Known rows, with every step that occurs
D/F/N/A: [ -4  -4   1   4  -7   7   1  -9  -1   0   2  -7  -7  10   6  -1  13   6
   2 -16  -1   8   4   4   7  25   1 -18]
D/F/N: [-11  -7  -2   4  -7   9   2  -1  -2  -2  -3  -4  -3   9  -2   2  12  12
   2  -7   0   5   2   2   9  14   3 -10]
T/F/S: [-16   7  -3   1   2  11   3   0   2  -4  -9   2   0   4  -3   1   5   8
   0  -7  -2   2 -11   5   2   4  -3  -6]
A/M/B: [ -4   9  -2  -4   0  -2   3  -1  -1   1  -4  -8   7  -5 -12   3  -2   3
  -3 -16   5   1  -6  -3   0  10   0   0]
M/X: [ 8  4 -6  2  3  4  0 -1 -4 -2  1  5 -2  3  1 -1 -2  8 -3 -5 -1  2  6 -2
 -5 -1 -2  0]
Z/T/F/N/A: [ -5   2 -10  -4  -1   9   2  -3   3   1  -7  -4  -7   7  21  -1   8   0
  -1 -10  -2  10   8   1  13  18   2 -11]
F/N/A/M: [  7  -2  -1   2   3  -1   2  -7  -1   3   2  -4  -1  -7   8   2   6  11
  -3 -20   0   7  12   1   2  18   4 -15]
X/M/F/N/A: [ 20   8  -5   0   5   5   4  -5  -1  -3  -4  -6  -8  11  20   3   1   0
  -3 -13  -2  10   5  -2  12  11  -1  -6]
M/Z/T/F: [-15   1 -13  -5   0   9   3   4   2   1 -10   3   1   4   3  -1   2   2
  -3   3   0   8  -2  -5   8   7   0   9]
N/F/T/Z: [-11   5  -6  -6  -1   2  -2  -1  -2  -5   2  -4   4   2  -3  -1   2   2
  -4 -13   1   7   4  -3  14   5   1   9]
D/F/N/A/M/Z: [ -7  -7  -2   5  -4   6   5  -8  -3   3   2  -5   1  -1  -4   0  13  19
  -3 -25   0  13   6   0   3  33   3 -15]
T/F: [-15   2  -4  -3   4   6   1   0   2  -4  -5   1  -2   1  -1   0  -1   4
  -1  -7   3   2  -2  -2   5   3  -1  -1]
M/Q: [ 1  6  3  2 -2  1  2 -4  0 -4  2  6  1  6 -1  0 -1  1  2 -6  0 -2 -6  2
 -2  7 -1 15]
X/M: [ 7  1 -8  1  3 -4  4  1 -2 -4 -2 -4  3  4  4  2 -5 -8 -1 -3  0 -1  1 -4
  6  5  0  7]
A/M/Z/T/F: [-17   1 -15  -7   3   5   6   8   0   1 -11   1   4  -8   1   1   2   5
  -5  -7   2   8   1  -7   6  16   2   5]
A/M/F/S: [  4  16  -1  -2   4   8   6   9  -2  -4 -10   1  -1  -7   2   5   6   7
  -3 -11  -2   3 -12   2  -1   5  -2  -9]
X/M/Z/T/F: [ -9   1 -20  -4   3   5   7   5  -1  -2 -12  -1   3   7   7   0  -2  -6
  -3   1   1   8   0  -8  14  12  -1  16]
Z/T: [  2   2  -7  -5  -4   0   1   8   0   2  -6  -2  -1   0  12  -1   3 -13
   0   8  -2   1   2  -1   5   5   2   2]
S/F/T/Z: [ -1   9  -6  -1   4  -1   1   2   3  -3   2   0   6  -9   4  -4   9  11
  -5 -16   4   2  23   1  12   0   1  20]
N/F: [-11  -1  -2  -3   0   8  -3   5   0  -3   0   0  -2  11  -3   0   0  -8
   0   0   0   2 -11  -4   8   7   0  -7]
Z/T/F/S: [-12   9 -10  -4  -1  12   4   8   2  -3 -15   0  -1   5   9   0   7  -5
   1   0  -3   2  -9   4   8   9  -1  -2]
S/F/T: [-6  5 -4  1  1  2  0  8  2 -4  0 -1  2 -5  9 -1 13  7 -5 -4  7 -1 14  0
  7 13  1 10]
D/F/S: [-13   3   2   4  -8   8   4   2  -2  -4  -5  -3   0   7  -7   0  12   1
   4  -6  -3   1 -15   7   1  15  -2  -9]
F/S/Q: [ -4   0   5   4 -10   4   3  -2   4  -1  -5   5   9   4   0   0  10   9
  -2  -7  -2  -1 -10  10  -4   1  -2 -10]
Z/T/F/D: [-15   2  -8  -6   0   8   1   6   1  -5  -9  -7  -7   5  13   4   4  -5
   5  -5   1   4   4  -1   8  13   1  -6]
X/M/Z/T/F/S: [ -9   6 -18  -1   1  10   9   5   0  -2 -15  -1   6  10   6   1   4  -2
  -2   0  -4   7  -9  -1  12  13  -3  10]
N/A/M/F/D: [  9  12   4  -4   6   3   1  -1  -1  -4  -1  -9 -10  -6  13   5   1   0
   1 -28   1   6   2   0  -4  20  -1 -20]
M/F/N/A: [ 12   8   2   0   1   9   1  -5   2   1  -2  -2 -11   6  18   2   5  10
  -3 -10  -3  10   5   2   6   6  -1 -14]

Rows
[  5  16  -3  -7   1  -2   3  -2  -3  -4  -2  -9  -3 -13  17   2   6   5
  -8 -23   6   7   6  -2   0  25  -1  -5] => N/A/M/F/T
[-12   4 -11  -8   0   7   2   7   2  -2 -11  -1  -3   3  11  -1   2  -9
  -1   1   1   3   0  -3   9   8   1   2] => Z/T/F
[  4   2  -7   4   1   6   4  -5  -7  -2   2  -4  -5   1   4   0  11  17
  -3 -31   0  10  12   0   0  33   2 -20] => D/F/N/A/M/X
[  4  10  -2  -6   5   2   3   9  -1  -3  -7  -1  -3  -9   4   4   0   3
  -4 -12   2   3  -2  -4   0   5   0  -4] => A/M/F
[ -9  -3  -6   2   7   7   4 -10   1   3  -2   1   1  -4   2   1   5  26
  -6 -26   2  14   9  -2   4  21   2 -10] => T/F/N/A/M/Z
[ 10  19   2  -2   4   6   5   1   0  -1  -5  -3  -4  -6   8   2   5   1
  -3 -22  -3   5 -11   4  -4  15  -3 -17] => N/A/M/F/S
[ 1 -3 -2  6  5 10  1  6  5  0 -1  4 -1  4  8  1 13 15 -1 -3  1  2 15  1
 11  2  3 -1] => S/F/N
[  6   4   0  -2   4  -5   1  -4  -1   2   3  -3   0 -10   3  -1   0  -4
  -2 -22   2   2   4   0  -5  19   1 -10] => N/A/M
[-15   1  -5  -5  -3   4  -3   3  -3  -7   0  -5   1   6   4   2   7   0
  -4   0   5   4  -5  -4  10  17   0   0] => N/F/T
[-12   5  -5  -3  -9  -2   3  -5  -4  -6   1  -8   5  -5  -6  -3   9   7
  -1 -19   2   6   9   1   9  13   0  12] => D/F/T/Z
[-18   5 -11  -1  -2  14   6   5   3   1 -13   3   2   6   2   0   9   7
  -2   2  -5   8 -10   3   7   8  -2   2] => M/Z/T/F/S
[ -5   2 -12  -6   3   6   4   1   1   1  -9  -5  -3  -3  19   1   7   3
  -4 -20   0  10  11  -2  11  26   4 -12] => Z/T/F/N/A/M
[-10   5 -13  -7   3   4   4   0   2   3  -6  -1   0  -8   8  -3   2  -1
  -6 -19   1  11   2  -4   4  27   1  -2] => N/A/M/Z/T/F
[  8   5  -8   0   7  -1   2   4  -5  -2   0   3   3  -8  -2   1  -2  12
  -5 -15   1   2   8  -4  -7   8   1  -1] => A/M/X
[-17   1  -1  -1   4   8  -1  -2   1  -7  -4  -5  -5   5   1   4   1   8
   5 -13   2   4   2   0   4   7   0  -8] => T/F/D
[ -3   2   1   4  -5   5   6  -9  -2  -5   2  -2  -2   5   2   1  12   8
   2 -32   1   6   1   3   2  41   3  -5] => D/F/N/A/M/Q
[ -8  -2 -11  -2   0  12   3  -6   3   5  -5  -1  -4   8  15  -1   8  12
  -4  -7  -3  16   8   0  12  17   1  -5] => M/Z/T/F/N/A
[  6   4  -4  -2   4   7   4   6  -2  -2  -8  -1  -3  -5   8   6   6  18
  -4 -12   1   7   4  -3   6   4   3  -8] => A/M/F/N
[  8  12  -3   0  -5   7   8   4   2  -7 -13   2   5  10  10   3   5   1
  -5  -9  -2   2 -13   4   4   1  -5  -2] => X/M/F/S/Q
[  9  21  -4  -9   4  -5   3  -6  -2  -3   0  -8   0 -17  10  -1   2   6
  -8 -34   3  10  14  -1   4  13  -1   5] => N/A/M/F/T/Z
[  8   0  -2   4   8   5   2   2   5   2   2   0  -1  -7  12   0  13  12
  -4 -24   2   4  20   1   7  21   4 -11] => S/F/N/A/M
[-15  -4 -17  -3   2  10   6   6   0   2 -12   1   3  -3   6   3   9  20
  -5  -8   0  13  10  -5  12  15   5   0] => A/M/Z/T/F/N
[ 11  17 -12  -6   3  -4   5  -2  -5  -8  -5  -8   3  -3   9   1  -2   1
  -6 -16   2   7  11  -4  14  -1  -2  24] => X/M/F/T/Z
[  7  15   5  -2  -4   6   5   0   4  -2  -7   3   3  -4  10   0  10   5
  -7 -28  -1   5 -12   8  -6  16  -4 -21] => N/A/M/F/S/Q
